What can hang from each mark
gomut: lemef
nukif: beli filab
labeg: nukif
zago: filab gomut labeg
lemef: fozomuz gomut
filab: nukif
fozomuz: lemef zago

Each row was made from one small tree. The marks that hang from a mark follow it in brackets, in alphabetical order. Every link used is in the known rows. Write each row's tree.
Known rows
zago(gomut(lemef(fozomuz)) labeg(nukif(beli))): [-0.83 -3.24 -1.56  0.13 -0.43  3.51  1.53 -0.70 -1.18  0.88 -0.73 -2.17
  0.41  0.83 -0.87]
lemef(fozomuz(zago) gomut): [ 5.21 -2.18 -0.85  0.40 -2.79 -1.09  2.65 -1.62  0.60 -2.58 -0.95  3.77
  0.26 -3.17 -3.44]
gomut(lemef(fozomuz(zago))): [ 0.95  0.12 -4.28 -0.69 -2.19 -0.39 -0.64 -1.79 -3.48 -1.15 -1.04  0.08
  1.76 -0.40 -0.60]
nukif(filab): [ 2.01  0.62 -0.31 -2.78  2.15 -1.74  0.56  2.96 -3.38 -3.45 -1.44 -2.41
 -1.12 -0.59 -0.12]
fozomuz(lemef zago(labeg)): [ 1.61 -0.83  0.63 -0.63 -2.26 -4.25 -0.94 -0.33 -3.95 -0.30  0.33  0.11
 -0.03 -2.17  1.73]
fozomuz(lemef(gomut) zago(filab(nukif(beli)) labeg)): [ 1.41  2.10  3.92  2.02  0.97  0.68  2.50 -3.69  5.60  1.90  2.14  2.53
  0.79 -1.05 -2.66]
labeg(nukif(beli)): [ 5.26 -0.43 -0.80 -3.38  3.23  0.38  2.17 -1.24 -4.98 -0.81 -2.33 -2.43
 -0.18 -0.96 -1.10]
zago(filab gomut(lemef) labeg(nukif(beli))): [-3.34  0.73 -0.93  0.11  1.98  0.71  0.64  1.22 -0.51  1.10 -2.90 -2.94
  0.15  3.26  2.19]
lemef(fozomuz(zago(filab labeg)) gomut): [ 4.20 -3.47  0.51  2.66 -2.71 -1.63 -0.43  0.19  4.46 -1.13  0.52  3.49
 -2.64 -1.64 -3.16]
labeg(nukif(filab)): [ 3.25  0.00  0.65 -4.36  2.96 -0.63  0.25  1.38 -3.20 -1.79  0.77 -1.64
 -0.90 -0.53  0.79]
fozomuz(lemef(gomut) zago(filab(nukif) labeg)): [-0.25  1.15  3.28  0.79 -0.32 -3.00  1.32 -2.15  4.10  0.29  3.57  3.91
  0.39  0.32 -1.23]
lemef(fozomuz(zago(filab)) gomut): [ 4.58 -0.68 -1.09  1.87 -2.25 -2.35  1.19 -1.22  3.56 -1.77 -1.35  2.79
 -1.12 -1.43 -2.82]
gomut(lemef(fozomuz(zago(filab(nukif) labeg)))): [-1.84 -0.38 -1.59  0.93  0.08  0.95 -3.60 -1.66  1.32  1.03  4.85  1.19
 -0.86  2.05 -2.45]
fozomuz(lemef(gomut) zago(filab labeg)): [ 1.60  0.34  1.92  1.30 -2.21 -4.76  1.38 -0.41  3.12 -0.46 -0.85  2.66
  0.11 -0.66  0.92]
labeg(nukif(beli filab)): [ 5.04  0.95  1.17 -3.25  4.26  2.95  1.22 -0.07 -1.78 -0.27 -0.63 -2.89
 -0.47 -2.00 -0.51]
zago(filab(nukif(beli)) gomut(lemef)): [-6.09  4.95 -1.95  0.30  3.77  0.68  2.72 -0.29 -0.58 -0.32 -2.40 -2.88
  1.84  4.57 -0.54]

Write each row's tree
[ 3.50 -3.14 -1.01  2.16 -2.01 -2.31 -4.00  0.49  0.34 -0.06  1.11  0.07
 -3.91 -1.52 -1.76] => lemef(fozomuz(zago(filab labeg)))
[-3.97  0.88  1.80 -1.37 -0.51  2.03 -2.50  2.09 -0.70  1.24  1.73  1.10
  1.50 -0.07  4.15] => fozomuz(zago(gomut(lemef) labeg(nukif(filab))))
[-3.43 -2.63 -2.41  0.43 -1.06 -1.32 -0.73  1.26  0.38  0.17  0.27 -1.81
 -1.36  4.09  1.29] => zago(filab gomut(lemef(fozomuz)) labeg(nukif))
[-2.71  0.65  1.44 -1.40  2.42  4.49  1.04  1.85 -0.07  0.93 -0.75 -2.62
  1.17  0.75  2.06] => zago(gomut(lemef) labeg(nukif(beli filab)))
[-5.00  0.19 -1.00  0.19 -2.35 -1.70 -0.93  2.44 -4.15 -1.08 -2.06  0.93
  1.59  0.59  2.81] => fozomuz(zago(gomut(lemef) labeg))
[-2.04 -1.86  0.89  3.27 -1.31 -1.04 -3.25  0.42  2.18  0.91  4.35  1.28
 -3.14  0.07 -2.58] => lemef(fozomuz(zago(filab(nukif) gomut labeg)))
[-1.94  1.89  2.35 -0.21  0.90  5.60 -1.28  0.53  0.78  2.95  0.28 -0.20
  1.90 -1.76  2.91] => fozomuz(zago(gomut(lemef) labeg(nukif(beli filab))))
[ 3.54 -1.03  0.78 -0.31  0.45  7.67 -2.54 -2.36  2.42  3.33  3.25 -0.37
  0.60 -3.04 -0.88] => gomut(lemef(fozomuz(zago(labeg(nukif(beli filab))))))
[ 5.21  0.50  5.59 -0.54  0.27  3.78  2.41 -2.69  5.11  2.68  1.98  2.31
  1.82 -4.83  0.23] => fozomuz(lemef(gomut) zago(labeg(nukif(beli filab))))
[ 3.00 -2.37  1.01  3.33 -1.18  1.88 -2.56 -1.14  2.84  3.50  0.69 -0.34
 -2.92 -2.41 -0.81] => lemef(fozomuz(zago(filab gomut labeg(nukif(beli)))))
[-4.46  2.96 -2.77 -0.69 -1.83 -2.42  0.60  1.01 -5.07 -1.60 -3.90  0.32
  3.24  0.87  3.07] => fozomuz(zago(gomut(lemef)))
[-6.08  3.13 -3.93 -0.30  0.27 -4.73  1.58  2.85 -3.12 -2.64 -5.49 -2.83
  0.97  4.97  3.03] => zago(filab gomut(lemef))
[-8.43  1.24 -0.84 -0.16  1.94 -2.13 -0.04  2.53 -1.10 -1.46  0.76 -1.07
 -0.32  5.78  0.49] => zago(filab(nukif) gomut(lemef) labeg)
